Every row comes from one small tree of marks. The marks that hang from a mark follow it in brackets, in the order of their numbers. Every link used is in the known rows. Which tree was each row made from?
(in the rows, 128 means zero)
Known rows:
J_853(J_850(J_857)): [123 178 156 118 134 130  95 109 167  82  96 119 129 121 104 156  99 145
 117 122 131 130 118 115 125 129 116 132 113 112 121 138 168 181 161 138
 150 134 119 144 143]
J_819(J_59(J_857(J_850(J_853))) J_441 J_767(J_468(J_198))): [116 157 108 136 117 120 173 129 141 155 106 125 191 131 137  63 105 155
 162 149 104 149  87 109 119 155 110 177 146 209  88 102  78 120  94 104
 155 110 154 150 119]
J_123(J_132): [132 189 141 112 150 136  87 118 147 122 132 129 135 124 151 177 140 125
  96 109 167 120 111 128 139 118 138 101 124 116 143 146 184 175 155 149
 134 117 121 156 133]
J_767(J_468 J_819(J_59(J_857) J_441)): [130 109  83 157 134 101 149 141 149 140  90 110 157 114 145  93 107 111
 173 129 117 144 155 120 141 161 113 138 129 146  84  93 119  79  71 141
  79 139 119 159  98]
J_258(J_819): [129 157 129 137 138 158  95 117 133  88 137 127 128 119 130 145 154 135
 121 126 151 125 119 120 119 115 113 117 121 108 157 153 135 183 149 164
 101 144 125 136 132]
J_853(J_850): [137 169 151 109 126 138 110 100 161  75 117 128 131 135 129 162  94 127
 108 123 142 123 112 121 132 139 122 125 122 120 123 132 144 184 172 128
 139 126 107 149 127]
J_405(J_662(J_258(J_819(J_441 J_767))) J_968): [120  97 132  78 126 160 132 136  93  85 148 111 144 121 125 106 220 188
 105 152 110 132 150 137 146 131 171 143 152 139 107 147  97 157 158 129
 125 109 154 132  99]
J_258(J_662 J_819(J_59 J_767(J_468(J_198)))): [101 137 102 134 151 151 174 125  83 125 152 124  66 105 147 110 221 172
 112 157 126 177 132 123 119 102  87  84 127 150 134 115  59 132  67 100
  79 165 150 128 128]
J_59(J_819(J_441 J_767)): [108 105  94 119 132 160 116 130 157 126 118  74 172 129 148 130  95 166
 121 138 135 121 138 150 139 124 153 164 146 132 132 148 115 132  89 134
 131 108 152 134 104]
J_789(J_132(J_123(J_508(J_198(J_468))))): [127 124 145 139 145  93  85 136 106 151 163 148 142 144 111 130  49 104
  76 116 153 106 146 163 144  91 124 112 138  92 147 141 137 165 151 126
 152 125 150 133 194]
J_789(J_132(J_123(J_508(J_198(J_468(J_767(J_819))))))): [116  58 114 118 139  96 107 147  94 166 169 145 123 120 120 125  62 119
  94 132 116  84 174 164 150 108 133 128 123  88 143 140 146 131 132 147
 109 127 155  92 169]
J_441(J_819(J_59 J_767(J_468(J_198)))): [ 91 155 118 132 151 136 166 107 108 165 117 123  85 135 145 109 182 152
 132 158 114 159 111 127 122 141  96 166 125 145 119 121  82  99  60  85
  77 105 123 128 105]
J_767(J_468(J_198(J_508(J_123))) J_819): [136 126  86 167 141 161 141 182 145 139 110 153  85 162 110  96 139  95
  96 133 110 153  99 104 123 124  80 134  94 145 139 125 139 112 120  90
 136 148 113 145 153]
J_819(J_59(J_857(J_850)) J_441 J_767(J_468(J_198(J_508)))): [140 126 102 144 127 106 187 137 149 168  67 110 158 147 126  67 107 135
 169 162 124 151 105 120 135 139 116 183 133 222  78  96  86  81  74 114
 180 131 148 124 109]
J_283(J_968(J_405(J_662))): [142 150 134 120 121 122  84 117  89  94 115 136 140 107 115 112 146 142
 116 123 131 141 104 111 124 172 133  93 134  70 148 157 113  95 180 144
 113 133 104 145 113]
J_968(J_405(J_662)): [144 165 152 123 133 140 110 123 113  70 105 134 148 120 102 115 153 119
 101 111 146 133 107 100 112 141 145  88 131  90 151 159 112 108 166 139
 131 142 112 155 128]
J_468(J_767): [107 163 141  93 139 145 114 116  95 108 140 138 135 124 133 149 135 151
 127 128 135 105 113 109 132 145 167 143 138 126 170 158 157 153 158 164
 122 146 135 131  97]
J_767(J_819): [136 139 114 125 139 158 102 125 152  96 119 119 118 124 137 162 125 122
 123 116 135 122 113 123 130 133 112 115 110 107 135 149 141 145 152 146
  84 122  93 140 123]
J_132(J_123(J_508) J_789): [104 121 153 146 132 110  63 142 144 105 131 145 124 153 134 122 107  99
 118  97 175 113 122 150 122  84 144  70 161 155 191 162 161 138 177 139
 128 164 107 109 156]
J_258(J_819(J_59 J_767(J_468))): [102 131 132 144 131 112 156 112 102 133 154 115 101 117 149 128 190 155
 134 133 139 149 133 127 120 142 114 124 139 143 123 109 112 127  80 155
  68 167 127 135 117]
J_132(J_123(J_508(J_198(J_468(J_767)))) J_789): [121 112 185 122 115  95  77 139  89 138 179 142 123 143  96 139  81  99
 120 123 149  80 158 149 127  98 170 102 161 144 169 139 149 109 159 153
 176 176 141  86 144]
J_968(J_405(J_662(J_258))): [141 160 171 109 107 136 122 127  95  65 120 138 133 116  81 126 158 110
 124 104 136 128 116 107 117 159 148  94 130  95 159 164 123 110 194 122
 153 134  99 141 144]
J_123(J_132(J_789) J_508(J_198(J_468(J_767(J_819))))): [160  95 131 102 121 117  75 132 139 184 179 131  69 122 107 185 115 100
 134 119 143  78 182 161 129 105 150  96 117 125 119 124 180 102 151 151
 155 130 119  80 137]
J_968(J_405(J_662(J_258(J_819(J_441 J_767(J_468)))))): [123  53 139 119 102 129 157 152  81  96 135 115 144 105  84  74 190 167
 141 128 117 122 179 114 138 151 150 120 144 147 114 127  91  80 122 137
 147 168 142 119 127]
J_767(J_468(J_198(J_508(J_123))) J_819(J_59 J_441)): [129 113  82 175 129 132 166 175 159 171  83 149 115 167 128 115 108 114
 104 129 114 158 108 115 119 110  94 161 107 139 113  88  99  91  76  85
 128 131 125 145 142]
J_123(J_132 J_508(J_198(J_468))): [158 172 147 112 135 116  68 133 149 177 171 126 112 143 107 185 102 107
  93 121 160 103 149 150 131 119 113 116 123 104 110 136 166 156 164 133
 187 106 123 136 165]
J_508(J_123(J_132(J_789)) J_198(J_468)): [171 177 209 134 117 124  61 132 138 146 168 146 132 139 103 198  83  71
  85 103 163 108 124 133 135  76 152  86 132 107 139 102 184 156 152 116
 208 138 127 161 166]
J_767(J_468(J_198) J_819(J_59(J_857) J_441)): [131 117  67 157 140 113 173 138 157 159  91 122 134 119 144  82 112 118
 167 144 108 166 137 118 130 130  84 138 119 153  89 101  99  87  69  97
 103 114 122 148  89]
J_662(J_258(J_819(J_59(J_857) J_441 J_767)) J_405): [ 99  84 156 121  87 112 172  94 125  88 164  66 164 103 146  86 107 144
 208 127  77 120 181 154 134 147 136 144 132 122 110 133 118 137 104 137
 144 101 146 111 125]
J_468(J_198(J_508(J_123)) J_767(J_819)): [117 117 105 127 137 177 137 164 141 128 119 141 101 153 122 118 125 123
  99 145  98 121  93 110 124 110 117 164  94 116 173 153 149 130 143 118
 139 130 134 111 131]
J_662(J_258(J_819) J_405(J_968)): [130 114 146 115 118 159 134  84  92  51 184 145 117 111 126 122 181 120
 148 118  89 130 133 124 118 174 130 101 120  98 126 153 147 196 185 127
 120  91 116 111 136]
J_508(J_123 J_198): [149 172 179 135 127 142  93 144 125 131 110 132 143 130 117 168  80 108
  74 117 135 119  84  98 126  85 114 141 120  94 152 131 130 177 167 112
 160 135 120 185 154]
J_968(J_405): [139 135 151 139 142 137 104 109 131  80 113 135 151 125 111 144  94 113
 126 100 155 119  97  96 119 152 132 100 135  89 160 163 140 125 170 143
 137 139  99 137 134]
J_198(J_468(J_767)): [113 169 164  91 133 139 114 110  89  97 187 144 150 143 103 159 119 138
 129 135 129  97 141 123 134 176 172 143 142 114 156 147 170 141 144 166
 150 149 144 122 104]
J_123(J_132(J_789) J_508(J_198(J_468(J_767(J_819(J_441)))))): [162  62 119 103 119 113  76 145 154 197 160 125 107 128 108 182  80 123
 139 121 146  68 202 166 142  91 167 121 126 137 100 111 163  95 139 144
 174 123 136  78 125]
J_123(J_132(J_789) J_508): [136 150 128 122 140 126  58 126 173 149 139 141  93 142 142 163 139 109
 125  92 186 115 131 154 123  90 148  74 138 143 164 152 198 157 184 136
 146 133 105 118 150]

Which tree is each row?
[144  68 107 101 121 127 106 155 135 176 151 117 130 137  96 158  63 148
 131 142 114  72 191 144 135 127 138 176 127 111 101 133 117 105 141 148
 155 119 139  93 122]	J_123(J_508(J_198(J_468(J_767(J_819(J_441))))))
[134 126 106 134 128 125 129 121 162 128  91 115 144 127 152 178  91 139
 129 112 139 128 126 135 126 119 129 144 123  99 109 116 101 123 111 137
  77 107 106 139 115]	J_767(J_819(J_59 J_441))
[143  92 113 106 110 106 162 123 156 134  63 122 191  92 152 123  83 137
 184 146 106 102 139 121 135 152 138 178 126 144  90 105 112 105 107 164
  89 122 137 103  87]	J_468(J_767(J_819(J_59(J_857(J_850)) J_441)))
[149 107 137 104 104 101 158 117 145 123 114 131 207 112 125 131  67 127
 189 153 102  96 163 134 138 183 144 178 131 133  77  97 126  93  92 168
 117 118 146  94  91]	J_198(J_468(J_767(J_819(J_59(J_857(J_850)) J_441))))
[153 120 101 170 138 149 112 170 165 160 121 161  60 157 124 118 159  68
 100 114 142 148 107 127 128  86 106  79  96 171 140 103 180 106 117  92
 154 152 110 128 158]	J_767(J_468(J_198(J_508(J_123(J_132(J_789))))) J_819)
[143  97 141 121 102 145 122 142 110  73 114 131 162 108  81 105 157 140
 133 118 133 115 158 116 120 124 143 116 129  93 142 147  89 118 163 137
 147 138 130 118 141]	J_968(J_405(J_662(J_258(J_819(J_441)))))
[118  89 143 130  85  86 150 115  36 129 159 123  91  84 115  91 220 161
 161 135 104 161 141 127 122 200 113  98 142  97 123 120  87  61 124 139
  75 159 106 109 119]	J_283(J_968(J_405(J_662(J_258(J_819(J_59 J_767(J_468)))))))
[120 147  89 131 138 145 159 117 129 148 105 127  76 144 134 143 145 125
 133 140 117 139  94 126 110 127 123 158  98 115 149 140 115  96 116 128
  98 117 115  92 110]	J_468(J_198(J_508) J_767(J_819(J_59)))
[ 99 163 122 137 145 107 183 110 116 149 134 105 116 129 151  72 150 134
 157 152 114 174 105 117 129 145 102 128 139 172 120 127 121 105  80 103
 127 134 130 157  87]	J_819(J_59(J_857) J_767(J_468(J_198)))
[109  68 149 105 108 127 175  81 100  91 177 106 142 115 157 134 155 170
 156 122  84 130 152 145 126 161 158 138 144 108  96 125 106 167 127 119
 121  74 135 103 114]	J_662(J_258(J_819(J_59 J_441 J_767)) J_405(J_968))
[125 107  75 182 135 124 166 176 171 164  75 127 139 155 132  54  97  90
 138 144  96 162 120 109 133 126  85 166 109 147 107  92 118  75  69  94
 141 133 138 152 129]	J_767(J_468(J_198(J_508(J_123))) J_819(J_59(J_857) J_441))
[ 93 151 124 146 154 136 148 147 142 195 107 129  87 162 149 102 186 121
  88 154 117 153 103 136 137 125  99 175 110 141 124  99 134  98  52  77
 121 106 143 128 156]	J_441(J_819(J_59 J_767(J_468(J_198(J_508(J_123(J_132)))))))
[129 184 143 112 119 138 139 107  84  87 140 150 103 112 129 130 252 126
 112 131 120 166 114 128 106 156 139 113 135  90 126 130 103 163 164 127
  75 109 123 140 119]	J_405(J_662(J_258(J_819(J_59))) J_968)
[128 133 150 123 109 132 157  66  92  72 178 145 109 109 143 142 178 114
 154 112  91 146 124 131 104 177 124 105 123  80 118 131 130 183 156 119
  94  83 111 111 137]	J_662(J_258(J_819(J_59)) J_405(J_968))
[152 154 210 114 116 120  80 130 105 153 177 152 134 128 106 190  95  95
  97 116 143  89 137 130 140  90 183 108 135 117 152 104 195 142 144 134
 203 154 150 137 141]	J_508(J_123(J_132(J_789)) J_198(J_468(J_767)))
[114 148 102 139 154 150 149 140 113 142 134 114  83 168 111 100 158 140
 117 147 133 150 101 117 133 132 122 142 123 190 137 144 128 105 116 111
 167 147 125 135 123]	J_819(J_767(J_468(J_198(J_508))))
[130 133  86 118 111 140 162 123 161 141  89 135 191 111 139  90  83 142
 172 155  82 121  91 112 110 147 114 190 117 149 109 123  86 126 123 124
 112  86 151 111 107]	J_468(J_198 J_767(J_819(J_59(J_857(J_850(J_853))) J_441)))
[164 116 113 134 112 111 142 123 189 124  53 117 190 103 150 131  72 116
 173 133 125 122 125 128 131 138 105 154 120 136  76 104  99 118 109 147
  90 102 113 128 112]	J_767(J_819(J_59(J_857(J_850)) J_441))
[116 143 103 113 133 138 169 106 120 140 125 137  87 116 152 162 145 145
 131 136 112 143  99 121 108 122 113 135 109 104 145 140 111 125 119 115
  78 107 115 106  89]	J_468(J_198 J_767(J_819(J_59)))
[134 127 118 127 122 100 195 126 142 168  82 122 172 123 144  82 105 158
 166 159 116 154 111 116 135 134 106 160 143 210  77  95  85 111  75 100
 154 120 147 135  88]	J_819(J_59(J_857(J_850)) J_441 J_767(J_468(J_198)))
[102 107 120 113 143 149 132 128 119 102 125  87 134 105 159 146 154 193
 113 139 142 132 158 139 137  84 138 117 145 120 130 121  56 148  82 143
  87 150 165 127 131]	J_258(J_662 J_819(J_59 J_441 J_767))
[134 122  68 150 135 118 176 134 140 166 101 145 110 132 139 139 125 141
 133 128 127 160 125 121 117 116  92 128 117 144  95  95  83 103  79  90
  94 112 113 140 101]	J_767(J_468(J_198) J_819(J_59 J_441))
[ 90 110 110 134 158 101  94 140 129 124 131 157 140 140 155 102  87 127
  83 101 160 119 127 157 146  93 131 102 143 109 186 168 160 186 162 133
  96 126 142 126 175]	J_789(J_132(J_123(J_508)))
[125  96 129 131 114 120 159  84 119  77 149 117 168 104 148  83 132 117
 192 129  75 139 159 133 126 176 138 136 134  98  98 123 123 158 134 125
 125  76 139 120 112]	J_662(J_258(J_819(J_59(J_857) J_441)) J_405(J_968))
[109 118 163 104 112 154 121 120 107  90 167  99 109 116 120 148 164 156
 144 130 129 116 135 139 138 131 126 131 128 127 156 165 142 175 164 150
 124 138 119 112 133]	J_662(J_258(J_819(J_767)))
[142 168 159 151 136 143  61 147 168 121 123 144 120 163 128 157 120  74
  93  94 175 117  98 133 134  81 166  98 123 137 175 126 209 145 162 135
 177 155 123 142 171]	J_198(J_508(J_123(J_132(J_789))))
[106 130 117 140 139 112 165 164 150 202 114 126 129 172 151 121 129 147
  80 132 135 151 107 129 143  95 132 162 134 165 113  90 138 113  72  85
 187 127 158 150 139]	J_819(J_59 J_441 J_767(J_468(J_198(J_508(J_123(J_132))))))
[139 123 162 153 125 103  56 144 133 140 113 129 108 139 118 140  80  87
 105 103 171 106 117 144 119  52 133  78 149 149 169 147 128 131 179 132
 155 157 110 122 165]	J_132(J_123(J_508(J_198)) J_789)
[133 141 106 152 130 113 148 121 123 136 116 141  92 123 143 150 154 109
 135 112 132 151 122 120 117 164 103 109 118 127 107 102 124 102  96 136
  48 146  91 147 119]	J_767(J_468 J_819(J_59))
